(in the rows, 128 means zero)
Known rows, with every step that occurs
sezo/punid/lega/pelog: [145  81 161  58  91 116 158 101 103 148 149 161 153  87 180 139  99  78
 121 135 195 132 127  92  90 139 217 108 123 131 100 104 135 116 121 108
 151 103 111 151  83 138 101 159  98  76 126 142 100 185 120 155 128  56
  87  87 107]
vovad/lageb: [128 113 138 128  99 121 123 131 119 122 102 126 161 135 146 153 133 128
 150 110 132 119 126 103 130 119 138 110 126 139  69  94 132  99 140 145
 134  74  85 139 120 130 102 128 116 106 161 137  77 160 152 154 154  39
  87 119 141]
mitid/lega/punid/sezo: [115 126 129 160 101 117 135 168 142  63 135  89  96 108 146 127  84 151
 124 121 117 144 130  92 132 176 146 129  91 136 112  83 143  91 112  93
 160  99  98 165 103 120  90 143  81 104 108 173  99 149 104 172 111  50
  56 118 138]
pelog/vimi: [135  96 132 120  97 128 143 135 109 136 155 157 172 135 137 142 133 153
 115 120 144 135 106 118  89 122 136 138  96 132 141 142 158  75 155 141
 140 119 109 141 108 156 111 156 125  76 129 106  75 128 127 145 146  46
 105  96 136]
lega/pelog/vimi/rele: [119  59 148 129  89 155 170 103 122 104 190 144 172 131 136 137 126 148
 103 136 160 123  92  92  62 136 144 150 127 131 124 127 141  64 136 139
 140 158  89 115 103 156 111 155 114  93 101  79  68 120 125 152 150  40
  99 109 116]
zerivi/rele: [101 109 128  93  83 105 129 114 128 136 118 135 147 131 159 171 121 131
 142 138 138 131 124  94 130 121 127 104 114 152 151 115 145  78 174 140
 138  71 147 160 124 155 116 147 124 130 135 111 108 124 110 157 163  66
  95 107 128]
lega/lageb: [111  81 134 129 107 113 129 138 140 112 104 123 132 140 163 150 108 149
 149 128 109 119 130 109 125  97 150 125 117 157 167  89 126  89 124 140
 143  95 114 158 123 130 105 128 111 103 148 130 159 133 153 167 131  43
  95 116 133]
pelog/vimi/rele: [117  81 138 128  82 139 150 111 123 156 154 150 172 128 140 126 129 160
  99 126 160 126  73 104  87 131 115 134 105 129 150 187 144  87 151 165
 152 144 105 137 106 162 109 156 123 103 130  89  71 109 113 151 137  46
  96  80 134]
vovad/lageb/lega/pelog: [134  71 159 133 100 135 140 129 103  83 148 113 155 127 138 172 130 117
 136 113 107  99 143  85 107 115 156 147 142 141  28  80 121  77 122 108
 135 108  55 133  90 124 110 121 122 104 151 137  76 174 139 162 158  31
 101 133 123]
pelog/vimi/rele/zerivi: [117  93 137 114  89 137 141  99 127 155 150 133 160 142 141 119 134 178
  98 124 158 124  68 112  83 125 113 132 116 124 154 176 155 103 156 180
 158 152 123 143 111 171 112 151 125 102 127  90  75 113  89 152 131  60
  92  94 135]
lageb/lega: [135  79 153 118  98 128 127 141 112 123 150 121 126 125 156 168 119 114
 131 118 100 120 124 104 120 101 148 143 118 148  91 126 134 102 140 102
 150 121  95 168  86 138 107 128 124 105 142 138 109 151 112 171 143  45
 105 116 122]
vimi/mitid/lega/punid/sezo/lageb/vovad: [111 129 119 189 113 114 141 153 134  95 118  71 100 113 132 105  97 168
 106 136 149 148 132  84 113 182 141 136 102 144 104 140 121  89  89  91
 142  81 104 170  90 125  97 148  91 112 131 151 132 144  93 144 110  32
  65  71 139]
rele/sezo/punid: [123 115 127 110  86 100 135 130 113 134 123 168 163 129 180 132 101  97
 130 111 171 131  74  92 104 127 130 100 126 123 105 157 158 171 142 136
 160 131 118 166 106 121  89 167  91 105 144 139 123 169 106 181 131  69
  61 108 157]
mitid/lega/punid: [115 131 131 155 102 123 141 154 122  72 143  78 105 115 150 127  95 147
 119 126 113 140 142  98 126 162 139 138  89 141 121  96 155  79 104  88
 155  99 103 164  97 132  97 126  85 119 113 163  94 146 102 167 107  49
  61 140 136]
punid/sezo/lageb/lega/pelog/vimi/mitid: [130  60 143 151 110 112 145 141 128  89 179 135 131 115 127 142 105 152
 116 123 148 129 100  86  76 157 151 153 130 140 127 116 107  96 124 126
 136 122  97 143  84 120 100 176 122  61 133 124 114 159 120 151 147  35
  99  54 111]
lageb/sezo/punid/lega: [136  97 137  85  85 110 142 119 121 179 118 155 153 102 183 160  99 106
 139 111 206 123 117  92 113 127 179  96 126 125  70 104 130 129 139 128
 155  97 108 176  96 117  87 183  93  69 140 149 112 193 110 158 123  65
  81  76  91]
mitid/lega/lageb/sezo: [106 131 132 160  96 112 148 157 140  81 121 109 106 133 145 150  94 162
 131 121 147 118 148  92 114 111 150 129 111 143 139  87 129  67  93 111
 153 111  90 168 102 111  94 143  95 113 136 145 133 149 130 167 104  48
  77 126 112]
vovad/lageb/lega/pelog/vimi/mitid: [135  67 149 150 105 144 156 129  88 100 170 113 149 116 109 153 132 137
 106 115 125 101 145  85  88 125 146 169 128 136  31 122 124  56 113  96
 132 124  67 122  81 134 120 128 133 102 148 118  66 156 131 144 147  22
  99 100 124]
lega/pelog/vimi/rele/sezo: [114  64 146 133  88 145 165 110 122 103 192 153 179 138 138 133 119 137
 100 129 168 118  78  84  61 138 129 142 133 124 120 149 143  85 136 151
 147 179  89 118 101 146 106 167 105 106 102  86  85 125 116 166 141  43
  88 121 132]
lega/punid/sezo/lageb: [118  66 125 156 110  99 113 144 148  92 128  93 132 114 173 131  91 147
 148 120  99 139 100  97 133 192 132 123 114 143 134  64 120 131 135 146
 147  63 113 161 125 115  88 156  88  72 133 167 129 166 116 167 143  52
  72  92 135]
vimi/rele/sezo/punid/gudon: [105  98 138 123  74 121 146 107 139 158 118 159 150 119 177 124  92  89
 109 118 187 119  39  76 115 136 133 100 125 129 109 193 132 180 150 172
 172 148  95 160 102 132  87 171  87 120 133 130 117 147  91 178 128  75
  57  92 142]
punid/sezo/lageb: [124  98 134 127 105  94 114 143 155 101 117 143 138 128 163 145 106 141
 157 117 149 141  84 100 112 152 149 101 131 141 154  88 114 138 146 163
 136  81 110 160 120 117  87 173 110  65 149 141 125 166 138 161 155  50
  93  72 123]
zerivi/rele/vimi/mitid/lega/lageb: [ 89 127 124 128 101 100 140 110 106 118 146  59  97 132 131 144 112 170
 111 143 161 127 130  88 119 115 107 133 104 151 171 197 147  68 137 141
 142  99 151 157 104 154 123 151 134 131 128 104 119 109  96 137 157  58
  66 104 123]
gudon/punid: [130  95 114 133  96 117 101 124 151 133 108 102 146 131 167 126 108 114
 140 121 128 140 100 110 122 122 186 111 102 121 133 112 136 138 170 107
 141 107 138 166 114 134 101 139  93  91 134 125  95 156 143 155 163  40
  73 123 156]
zerivi/rele/vimi: [108 114 128  93  90 103 121 101 113 139 141  87 141 142 160 169 130 143
 136 138 150 126 107  94 126 113 103 110 121 146 152 171 157  95 179 172
 137  91 144 159 123 159 117 160 135 105 126 105  92 128 102 147 193  69
  84 119 129]
zerivi/rele/sezo: [ 91 115 122 104  85  89 121 128 130 131 121 152 157 145 160 162 115 119
 138 129 146 125  95  78 127 123 107  95 120 142 149 150 149 108 172 161
 152 102 146 160 123 141 110 157 107 148 135 118 127 129  95 180 148  73
  83 121 149]
pelog/vimi/mitid/lega: [119 131 125 154 101 133 164 141  96 125 170 127 124 116  99 116 118 172
  80 130 170 145 125 111  78 136 136 160  79 132 135 193 161  47 118  97
 145 138 119 138  84 155 117 149 125 105 121 101  79 110 108 137 113  38
  87  74 133]
gudon/punid/lega/lageb: [127  68 138 108 113 101  93 127 155 162  99 106 138 115 169 124  94 104
 134 126 131 129 121  98 126 124 235 107  94 123 161 117 105 117 146 111
 158 102 141 167  97 127 107 131  99  98 139 148 135 161 153 158 126  33
  82 112 147]
vimi/mitid/lega/lageb: [ 96 133 125 166 111 127 156 146 120 107 130  91  73 114 120 115  95 162
 107 135 152 138 148 102 108 122 154 152  91 155 144 154 138  63  90  85
 148 113 130 155  93 136 109 128 111 132 135 126 134 112 124 150  98  35
  78  88 130]
vovad/lageb/lega: [136  88 153 136  97 124 125 135 103 114 124 116 145 126 143 169 132 118
 137 108 103 102 135  92 128 110 141 135 129 139  41 106 124  97 131 118
 141  94  69 148  95 126 108 117 129 113 171 147  81 171 132 161 150  36
 101 117 131]
sezo/punid: [141 104 131  95  77 116 152 112 110 138 118 155 157 113 181 140 110 107
 131 125 170 136 109 110 106 124 153 109 118 135 112 114 157 141 139 117
 141  92 121 164 109 138  92 158  99  76 147 125  95 175 119 152 146  58
  76  85 124]

Rows
[120  65 142 124  78 140 179  99 113 105 190 166 187 129 148 124 112 132
  96 130 182 117  73  80  49 142 133 141 134 117 113 152 143 103 132 142
 148 173  90 122  94 142 103 174 100  96 110  88  79 142 109 163 141  50
  76 101 130] => lega/pelog/vimi/rele/sezo/punid
[135 105 134 133 105  96 106 153 166 109  83 144 169 142 171 149 122 145
 152 122 151 135  89  91 115 148 152  90 141 140 125  91 102 134 145 163
 125  65  82 174 121 115  83 174 105  65 155 143 142 177 128 151 158  35
  99  74 135] => punid/sezo/lageb/vovad
[137  81 156  69  95  97 145 117 113 168 107 155 143  95 183 138  92  99
 126 132 175 126 126  95 112 124 207 104 108 140 139 121 124 121 113 122
 159  87 123 166  90 129  99 146 103  87 153 154 140 177 128 156 112  54
  82  70 117] => sezo/punid/lega/lageb
[ 98  75 151 111  81 104 139 102 137 172 111 156 149 117 180 115  89 111
 105 120 181 111  56  68 109 133 142  98 122 127 143 201 114 162 121 175
 184 150 115 162  97 128  93 156  90 143 153 134 142 144 100 187 101  61
  66  78 139] => vimi/rele/sezo/punid/lega/lageb
[114 128 121 162 118 123 132 133 108 108 163  31  74 116 128 112  96 166
 103 123 154 145 104  99 117 156 116 145 102 136 102 196 153 114 121 121
 145 134 125 158  95 139 105 160 116  82 106 143  91 129  95 139 149  56
  50  97 138] => rele/vimi/mitid/lega/punid/sezo
[105 126 122 187 113 116 144 147 125  88 145  70  72 102 129 106  83 164
 109 130 147 150 129  95 111 184 142 147  92 145 132 138 131  87  94  94
 150  94 126 159  93 124 100 148  95 112 126 152 117 136  99 150 105  43
  60  71 131] => vimi/mitid/lega/punid/sezo/lageb
[122 109 125 142  92 121 126 135 124 129  95 127 164 137 153 170 129 140
 161  97 149 102 125  95 129 118 131 106 142 130  32  74 124 105 141 147
 135  81  72 146 122 110  93 153 105  95 163 140  81 176 145 153 151  49
  89 115 121] => vovad/lageb/sezo
[124  72 135 138 108 152 173 117 101 106 194 131 150 120 119 134 125 148
 102 137 162 136 124 102  58 137 160 165 120 136 106 124 152  48 129 102
 124 146 110 115  94 155 119 153 121  81  97  87  81 121 130 140 146  41
 100  97 119] => lega/pelog/vimi/mitid
[130 101 117 115  74 117 150 120 120 150 112 149 158 119 181 158 108 125
 147 108 189 120 107  97 109 119 141 104 131 129  69  88 143 136 145 128
 145 104 104 170 111 115  84 183  88  68 143 131 105 189 114 158 143  70
  73  86 103] => lageb/sezo/punid
[118  72 124 130  91 110 150 136 140 131  96 138 144 119 174 165  87 127
 148 117 159 103 117  95 128 104 169 124 129 149 112  68 117 119 126 134
 147  88  85 170 113 102  89 169  87  62 142 147 161 178 137 159 130  65
  76  90 105] => lega/lageb/sezo/punid/gudon
[128 129 149 140  98 139 175 141 108  55 190 133 136 126 121 136 115 150
 100 137 166 137 144  98  66 136 167 152 109 127 128 107 159  35 105  89
 140 142  83 134  81 146 106 148 105  98 101 115  65 135 122 153 120  37
  91 135 117] => mitid/lega/pelog/vimi
[104 137 124 171 113 135 153 152 120 106 143  75  69  96 123 115  84 128
 100 134 145 148 139 103 132 168 167 154  82 155  97 143 142  75 103  69
 149 101 107 157  86 139 105 137  93 114 101 156 110 125  97 150 107  56
  63  94 130] => vimi/mitid/lega/punid/gudon
[135  88 138  94 109 105  91 119 146 175 110 113 139 113 169 126 104  87
 130 126 147 140 108  98 124 133 233 100  92 115 136 128 117 128 165 103
 158 107 142 168  95 140 107 135 102  94 133 151  99 163 141 156 136  37
  83 112 146] => gudon/punid/lega
[131  61 143 159 102 118 118 154 118  95 120  94 137 112 144 159 112 131
 136 100  74 101 128  82 145 152 132 140 119 140  23  78 113 105 128 113
 148  81  66 152  99 106 100 124 110 101 157 176  90 176 121 169 148  36
  77 109 141] => vovad/lageb/lega/punid/sezo
[116  68 123 150 105 117 115 159 149 102 119  98 126 110 169 134  91 142
 146 116  90 139 106  96 147 180 133 123 104 144  93  63 135 120 147 127
 149  89 113 161 128 121  89 148  85  79 113 167 119 150 115 170 141  54
  68 101 145] => lega/punid/sezo
[131  84 114 148 102  96  92 130 173 109 104 113 144 130 168 123  97 127
 147 119 139 142  80  98 113 150 189 100 111 116 160  92 106 160 170 134
 140  93 133 165 117 114  91 165  95  65 146 140 111 178 148 152 167  35
  72  92 152] => gudon/punid/sezo/lageb
[129  69 146  97  73 125 169  97 117 170 153 161 171 104 169 146 102 122
 114 118 222 110  98  79  79 139 174 113 134 115  73 124 123 108 130 142
 161 138  91 147  86 123  94 195  95  72 126 120  87 180 101 153 126  62
  80  69  87] => lageb/sezo/punid/lega/pelog/vimi/rele
[117 140 134 139 116 138 151 114  94  99 187  46  87 124 124 122 112 153
 101 133 182 140 116 104  85 124 130 152 119 138 105 199 158  90 115 109
 132 152 116 142  87 153 112 154 125  89 102 108  80 126 105 135 157  51
  65 120 124] => rele/vimi/mitid/lega/pelog
[145  83 154  75  95  96 138 122 122 175  82 154 168 103 189 138 108 101
 124 132 178 121 132  88 112 122 205  94 119 141 117 124 116 120 108 124
 155  74  99 180  91 127  99 150 101  86 160 159 149 183 121 148 114  41
  88  69 125] => sezo/punid/lega/lageb/vovad
[125 121 132 141 105  85 108 136 140 119  99 151 192 168 180 142 127 123
 138 119 158 126  78  87 105 129 121  87 145 131 134 154 124 154 131 174
 145  96  85 180 109 118  88 163  99 112 164 134 159 172 106 174 139  46
  87 120 161] => rele/sezo/lageb/vovad
[101  66 158 144  89 116 138 100 136 111 169 129 149 145 168 131 104 120
 110 125 154 110  57  70  84 137 113 125 151 131 143 179 112 146 122 174
 170 162  94 150  92 128  96 156 103 143 146 114 126 148  91 189 132  51
  79 110 128] => vimi/rele/sezo/lageb/lega/pelog
[139 116 140 131 105 100 114 122 142 120  87 126 189 156 179 150 141 140
 145 134 152 130 109 101 103 130 148  98 142 145 148 115 113 117 127 160
 124  48  73 181 114 135  97 152 110  86 170 127 141 178 124 144 156  30
 106 102 132] => sezo/lageb/vovad
[133  65 145 155 102 125 122 143 103 101 129  84 144 116 148 159 119 125
 132 107  74 100 142  88 140 141 131 145 119 140  37  91 125  96 119 112
 148  77  65 154 100 118 107 113 113 113 161 169  87 173 119 167 146  36
  83 127 139] => vovad/lageb/lega/punid
[130  43 141 148 102 122 119 161 130  98 148  93 113 104 158 154  96 128
 132 113  64 121 117  91 142 152 136 151 109 148  67  86 127 108 137  97
 157 111  93 171  93 117  97 137 104  90 126 172 120 160  97 178 140  47
  81 104 133] => lageb/lega/punid/sezo
[105  96 142  71  82  86 144 106 111 138 144 167 166 114 169 158  98  87
 119 138 186 122 106  65 103 140 154  94 128 132 131 141 140 109 155 141
 158 105 143 155 100 136 107 171  98 133 131 128 121 156  88 175 140  73
  75 106 131] => zerivi/rele/sezo/punid/lega/pelog
[134 108 129 132  81 118 145 124 118 136  89 142 170 116 161 169 114 105
 150  97 180 101 114  89 133 125 160 107 140 131  13  71 122 130 141 138
 138  71  53 153 112 105  87 169  94  63 159 155  83 206 136 145 151  61
  71  95 113] => vovad/lageb/sezo/punid/gudon
[125  64 130 116 110  99  93 129 159 167  94 107 141 119 170 133  92 111
 139 120 143 119 117  92 126 120 229 103 101 117 136 102  98 119 150 117
 159 107 136 171 101 115 100 143  93  91 137 152 136 171 151 163 125  38
  78 107 133] => gudon/punid/lega/lageb/sezo
[131  49 165 137  96 122 154  98 113  91 198 121 156 131 150 149 117 143
 109 137 142 113 100  90  61 137 138 156 140 139 166 137 110  93 113 145
 147 122  81 141  81 138 109 156 128  94 151 105 102 165 110 158 150  33
 109  98  98] => sezo/lageb/lega/pelog/vimi/rele
[ 94 110 129 110  90  72 118 112 127 119 127 147 168 151 167 158 115 123
 139 134 156 125  93  75 114 133 104  95 128 142 188 151 136 116 163 182
 152  80 144 163 121 134 109 164 110 141 156 114 137 146  94 175 152  67
  87 114 138] => zerivi/rele/sezo/lageb
[135  66 138 114 114 127 123 111 129 158 157 107 146 103 138 111 104 107
 100 135 170 141 115  92  84 146 237 131  95 109 123 144 121  89 149  85
 147 140 139 140  80 145 119 147 107  87 109 121  85 147 138 141 136  27
  85  94 138] => gudon/punid/lega/pelog/vimi/mitid
